In the rows, 128 means zero.
Known rows, with every step that occurs
vepuzog, fafo, ziki, mefe, gipigi: [109 98 148 129 157 109 88 142 97 129 126 136 128 135 133 136 113 120 153 163 113 168 114 119 114 171 162 157 118 98 84 149 85 161 103 170]
vepuzog, gegeset, taze: [153 132 132 136 122 127 134 125 102 151 117 129 128 126 120 114 139 119 135 119 140 146 107 86 120 166 120 118 99 126 138 123 96 114 150 149]
logi, fomif, taze, gegeset: [114 128 143 123 107 128 144 104 144 131 127 128 140 163 133 95 166 140 97 133 122 136 130 135 125 98 80 91 117 147 141 140 162 104 147 129]
duva, ziki: [143 125 148 128 122 121 138 126 136 116 131 124 124 124 115 129 128 119 115 133 143 134 128 124 132 131 141 145 141 125 119 133 125 135 141 113]
logi, fomif: [118 146 139 123 114 129 139 118 126 128 124 133 125 147 135 122 139 140 122 124 119 131 132 135 120 103 107 120 143 134 123 132 141 129 143 129]
fomif, taze: [125 127 138 123 114 138 131 120 133 126 122 129 139 146 133 117 145 129 116 130 129 126 123 121 138 117 104 114 127 135 128 138 142 113 129 132]
sopumug, taze, fomif: [108 103 129 101 129 137 127 109 151 148 136 103 150 135 131 94 151 130 119 128 128 140 101 129 128 137 101 117 107 161 147 140 151 80 155 136]
pufo, duva, ziki, fafo: [147 96 142 144 135 95 115 110 133 108 135 116 140 133 117 132 129 116 114 154 148 143 145 123 110 159 163 198 148 94 105 134 118 130 117 126]
gipigi, mefe: [117 120 129 117 141 108 103 124 116 134 113 119 127 139 139 123 132 146 150 134 110 140 136 125 133 127 137 143 129 137 100 125 127 142 129 133]
mefe, ziki, toruket: [117 113 130 128 158 104 112 122 111 125 118 116 145 132 133 142 111 137 144 138 122 146 129 126 130 132 145 158 123 121 90 145 110 146 96 162]
gipigi, mefe, ziki, fafo: [104 107 125 120 167 84 86 115 106 134 105 98 159 140 144 136 122 159 158 149 103 146 134 122 131 143 154 167 129 115 71 132 102 145 107 169]
pufo, duva, ziki, fafo, vepuzog, gegeset, taze: [186 83 136 177 123 74 113 111 95 126 131 122 133 128 108 110 142 102 124 157 167 184 114 74 86 214 165 196 109 77 123 130 73 116 129 144]
sopumug, taze: [120 114 133 107 125 130 130 119 134 134 128 113 140 134 125 107 141 122 126 122 128 137 117 129 130 135 121 119 117 143 134 136 145 109 136 141]
leni, logi, fomif, taze: [110 151 149 126 88 146 145 118 131 130 118 129 142 170 141 112 159 167 110 108 117 128 120 132 126 63 61 108 146 135 130 141 165 117 145 125]
leni, logi, fomif, taze, gegeset, vepuzog, fafo: [147 131 146 148 89 120 154 122 123 145 116 137 139 165 110 89 171 152 91 123 126 150 114 118 123 94 58 86 102 127 155 132 144 112 153 131]
sopumug, taze, gegeset, vepuzog, fafo, ziki, duva, pufo, doros: [153 57 138 164 128 80 95 105 103 124 130 132 130 140 104 80 132 81 113 191 178 193 141 113 99 210 172 179 91 81 131 137 112 119 133 151]
gezi, leni, logi, fomif, taze, gegeset: [115 141 137 137 80 136 158 117 156 142 118 122 157 193 130 100 183 186 102 108 119 122 114 147 114 51 43 96 135 121 152 134 179 106 144 122]
ziki, duva: [126 121 127 136 132 115 110 122 121 121 121 135 123 141 135 134 111 127 139 135 128 135 138 123 127 138 134 157 129 120 117 139 117 126 103 139]
logi, leni, gezi: [130 149 117 125 98 127 154 134 137 137 127 117 149 160 141 131 145 172 138 116 122 123 116 143 117 88 87 120 149 118 147 130 132 129 139 119]
leni, logi, fomif, taze, sopumug: [105 132 149 116 90 151 146 104 141 141 125 121 158 167 146 96 163 174 108 110 118 129 102 130 121 71 42 101 140 147 140 151 172 94 156 131]
logi, leni: [125 141 123 124 111 120 144 129 130 129 130 124 145 148 138 124 138 147 130 126 123 131 123 137 126 109 111 119 140 127 132 130 135 129 135 132]
gezi, leni, logi, fomif, taze, sopumug: [111 137 143 123 75 148 158 113 152 147 118 117 170 188 143 95 177 196 113 102 118 120 92 138 116 50 27 104 151 125 145 150 178 95 153 131]
leni, logi, fomif, taze, gegeset: [111 136 145 132 95 138 148 109 143 137 124 122 144 171 135 99 170 166 98 118 117 130 125 140 118 71 56 93 124 142 146 136 174 105 146 121]
fomif, taze, gegeset, vepuzog: [148 102 132 133 112 113 140 113 140 140 126 121 141 141 114 95 158 117 96 142 137 148 124 116 147 131 96 88 89 137 155 126 136 101 140 132]
vepuzog, fafo, ziki: [132 124 142 153 138 128 113 147 101 124 135 146 122 132 117 125 125 115 132 147 142 148 96 116 109 159 145 134 121 100 126 129 106 136 132 142]
taze, gegeset, vepuzog, fafo, ziki, duva, pufo: [165 87 139 181 132 86 101 125 98 128 126 143 129 135 106 104 117 89 117 180 166 180 125 105 110 189 163 169 100 84 137 127 95 134 123 143]
gipigi, mefe, ziki, fafo, vepuzog, gegeset, taze: [143 93 120 154 154 61 83 117 65 152 99 105 152 136 134 112 133 145 169 154 119 186 102 73 109 196 154 163 90 100 85 125 59 133 118 188]
vepuzog, gegeset: [148 139 133 133 125 122 130 129 109 139 125 145 121 129 122 117 130 131 124 129 130 136 125 111 114 149 131 127 108 122 136 128 118 127 136 143]
doros, pufo, duva, ziki: [146 113 145 125 117 98 125 111 140 91 134 126 120 125 119 124 122 104 115 158 163 147 169 123 112 155 176 206 157 102 103 133 130 148 148 110]
logi, fomif, taze: [113 144 149 117 101 139 143 113 131 125 118 135 137 164 141 112 156 143 110 126 120 130 127 128 130 91 83 107 140 139 123 143 155 113 145 133]
doros, pufo, duva, ziki, fafo: [148 100 143 140 133 86 110 102 142 94 136 115 140 128 121 134 128 107 117 168 162 146 168 120 98 168 182 230 159 86 97 138 118 136 123 121]
sopumug, taze, gegeset, vepuzog: [143 89 127 119 122 108 139 111 141 146 131 105 140 128 104 87 153 110 104 135 136 159 119 123 139 151 113 93 79 147 161 122 140 99 146 139]
taze, gegeset, vepuzog: [152 103 122 140 125 105 138 121 133 141 132 120 130 123 108 106 142 116 108 142 136 149 129 123 137 143 118 103 91 131 155 114 120 118 140 127]
doros, pufo, duva, ziki, mefe: [146 100 147 120 135 84 104 109 138 99 129 126 114 130 124 132 126 105 127 167 150 155 176 120 111 164 186 227 150 97 88 147 119 160 126 115]

Rows
[156 102 143 152 143 98 99 147 91 140 125 144 115 133 111 126 132 103 139 160 132 174 101 101 124 173 150 146 103 88 122 134 79 150 118 151]
gegeset, vepuzog, fafo, ziki, mefe
[185 91 140 170 123 58 103 109 109 100 139 137 125 127 113 112 132 107 115 179 167 175 154 93 72 207 193 236 130 67 110 137 96 137 121 130]
doros, pufo, duva, ziki, fafo, vepuzog, gegeset
[163 121 124 159 119 101 121 132 96 132 131 149 113 126 118 108 132 130 127 139 135 157 116 103 101 168 139 136 100 108 141 128 105 129 126 137]
fafo, vepuzog, gegeset
[169 81 121 165 131 98 114 109 101 161 132 113 155 123 127 94 150 125 137 140 142 169 77 74 90 202 115 143 84 109 150 135 79 81 125 163]
ziki, fafo, vepuzog, gegeset, taze, sopumug
[118 115 128 134 136 97 104 112 107 114 107 124 145 135 138 132 89 126 142 158 143 145 154 120 132 146 163 188 143 101 86 141 113 153 113 155]
mefe, ziki, duva, pufo
[100 120 127 106 152 95 101 120 103 130 104 111 139 138 142 129 115 157 157 142 107 147 136 124 144 130 146 144 127 131 75 128 115 157 132 157]
gipigi, mefe, ziki
[138 123 159 161 95 123 140 128 108 140 128 141 138 170 112 89 168 144 95 142 140 168 91 113 115 108 68 88 105 111 154 127 136 114 159 138]
leni, logi, fomif, taze, gegeset, vepuzog, fafo, ziki
[161 72 132 184 132 76 94 114 97 117 130 148 121 133 108 102 118 89 114 196 178 184 152 111 98 201 180 190 103 65 127 129 95 137 124 138]
taze, gegeset, vepuzog, fafo, ziki, duva, pufo, doros
[158 101 120 157 120 112 122 120 105 160 129 124 132 123 129 93 148 124 131 135 143 170 81 80 104 184 108 120 81 130 156 128 91 86 158 141]
fafo, vepuzog, gegeset, taze, fomif
[129 95 117 158 145 81 100 124 103 124 128 114 154 128 132 131 119 138 142 157 126 156 116 116 112 161 151 161 121 92 102 131 92 134 97 161]
mefe, ziki, fafo, vepuzog
[144 88 117 161 143 85 104 111 92 162 124 103 164 124 133 105 137 136 141 152 137 176 76 76 102 200 124 147 81 106 124 133 65 90 136 179]
mefe, ziki, fafo, vepuzog, gegeset, taze, fomif
[177 71 134 172 125 80 109 101 113 139 137 111 143 129 117 97 149 110 116 161 164 184 98 75 85 215 144 192 99 95 132 134 81 88 147 140]
pufo, duva, ziki, fafo, vepuzog, gegeset, taze, fomif
[117 85 149 109 140 90 105 109 131 108 124 117 126 133 127 134 110 118 134 160 124 164 165 127 127 158 175 197 143 106 69 150 109 165 114 143]
pufo, duva, ziki, mefe, gipigi
[142 110 144 130 120 108 129 118 134 105 132 127 121 129 114 125 123 113 113 146 152 144 147 127 121 145 159 174 147 108 110 130 130 141 142 114]
pufo, duva, ziki
[164 82 135 165 126 64 104 107 128 90 143 118 132 126 119 122 130 104 121 180 166 168 159 112 86 187 191 238 150 74 102 136 107 136 112 116]
doros, pufo, duva, ziki, fafo, vepuzog
[113 152 140 130 103 134 142 125 126 133 123 129 132 153 135 126 141 165 122 108 116 128 125 138 116 76 85 121 149 128 130 128 151 132 142 120]
leni, logi, fomif
[167 105 122 172 131 90 107 126 97 138 133 138 134 130 123 115 140 131 128 148 132 158 114 100 90 181 146 160 100 93 136 132 93 117 101 151]
ziki, fafo, vepuzog, gegeset
[184 103 144 171 125 82 117 124 104 126 135 135 131 125 108 115 140 120 116 152 146 165 113 95 92 184 157 177 115 91 127 135 91 123 113 137]
duva, ziki, fafo, vepuzog, gegeset
[161 77 133 170 129 74 106 115 121 103 141 122 133 131 114 123 131 112 119 165 154 166 134 115 95 176 171 208 138 78 112 134 105 131 107 122]
pufo, duva, ziki, fafo, vepuzog
[164 95 123 153 119 112 127 117 97 158 131 123 137 120 123 89 143 120 136 130 145 171 78 76 102 190 109 117 83 126 156 131 92 93 151 148]
fafo, vepuzog, gegeset, taze, sopumug
[129 116 123 126 126 104 116 113 134 101 132 129 123 128 130 125 121 115 128 156 150 138 169 126 108 152 165 189 144 103 112 128 133 141 135 123]
doros, pufo, duva
[154 97 146 158 120 115 125 132 110 136 132 139 133 145 105 94 157 104 100 162 150 168 93 105 127 161 113 95 82 110 154 128 114 110 146 144]
fomif, taze, gegeset, vepuzog, fafo, ziki
[135 109 123 139 123 114 115 109 126 116 125 131 130 121 131 118 124 114 120 156 155 134 171 131 109 147 164 180 145 98 111 130 133 141 135 115]
duva, pufo, doros
[139 73 120 143 156 65 86 103 75 163 109 94 168 132 140 95 138 152 166 153 121 187 84 70 105 203 135 156 84 111 96 137 68 110 130 193]
gipigi, mefe, ziki, fafo, vepuzog, gegeset, taze, sopumug
[103 92 123 127 151 68 72 96 94 111 95 119 136 145 150 126 94 142 160 177 135 160 191 125 123 158 191 224 147 93 47 141 112 167 114 155]
gipigi, mefe, ziki, duva, pufo, doros
[133 89 147 135 146 93 97 140 90 136 121 135 125 131 120 131 114 110 146 167 121 186 113 103 129 176 157 145 105 92 93 139 70 162 112 174]
gegeset, vepuzog, fafo, ziki, mefe, gipigi
[163 103 144 177 125 95 99 132 86 121 117 151 126 136 115 119 106 91 133 173 167 177 122 96 117 181 163 183 123 76 118 132 87 147 121 147]
gegeset, vepuzog, fafo, ziki, duva, pufo
[126 111 132 126 121 131 134 113 146 131 130 123 143 144 126 102 157 128 104 136 130 131 126 128 131 125 102 98 102 142 147 136 150 102 132 128]
fomif, taze, gegeset
[157 98 138 163 134 104 124 138 106 139 139 138 124 126 100 104 138 103 114 161 148 169 98 111 118 173 137 108 86 103 154 115 98 125 143 140]
taze, gegeset, vepuzog, fafo, ziki
[115 114 125 132 150 103 111 119 115 128 120 108 161 130 134 140 118 142 138 146 121 134 125 126 128 144 145 152 129 107 97 134 103 133 107 164]
mefe, ziki, fafo
[128 108 142 161 131 111 93 120 107 114 130 138 130 142 137 129 105 104 139 165 158 156 133 118 114 157 164 190 145 91 112 135 116 140 115 137]
fafo, ziki, duva, pufo
[129 103 128 122 128 137 133 110 131 151 128 103 151 122 133 108 139 122 137 120 139 140 91 102 129 150 99 109 112 146 140 134 114 93 152 140]
gegeset, taze, sopumug
[158 86 141 157 150 92 102 136 105 145 134 137 120 132 104 111 143 104 125 167 132 179 103 108 117 180 146 129 81 98 140 130 88 138 121 148]
taze, gegeset, vepuzog, fafo, ziki, mefe
[131 73 151 136 140 97 103 126 106 139 124 129 140 148 117 104 144 109 121 177 123 188 112 107 132 173 129 117 80 105 113 147 93 135 116 174]
fomif, taze, gegeset, vepuzog, fafo, ziki, mefe, gipigi
[168 114 124 163 118 106 125 129 91 146 122 133 120 123 120 106 140 113 138 130 144 167 96 78 105 183 127 124 88 112 144 124 85 114 140 146]
fafo, vepuzog, gegeset, taze
[96 113 127 114 154 82 83 115 97 123 98 116 137 151 147 135 100 156 168 148 108 155 145 122 141 140 154 173 129 123 65 140 105 153 108 168]
gipigi, mefe, ziki, duva
[150 111 146 139 135 110 123 120 137 123 133 113 146 128 118 136 135 121 117 141 138 134 127 122 120 144 146 169 142 109 111 136 113 124 115 126]
duva, ziki, fafo
[149 71 145 137 147 93 103 127 110 150 134 123 130 139 99 90 155 97 123 163 134 190 92 109 118 189 140 124 67 114 145 136 107 121 129 160]
sopumug, taze, gegeset, vepuzog, fafo, ziki, mefe
[151 92 145 167 122 102 107 126 102 128 125 147 130 157 111 101 140 102 111 169 151 175 103 100 126 172 120 123 83 101 144 139 104 108 121 155]
fomif, taze, gegeset, vepuzog, fafo, ziki, duva
[148 84 142 144 132 106 124 129 111 143 138 123 135 131 94 84 152 97 110 156 150 180 87 113 119 180 129 100 73 119 158 121 117 107 151 153]
sopumug, taze, gegeset, vepuzog, fafo, ziki
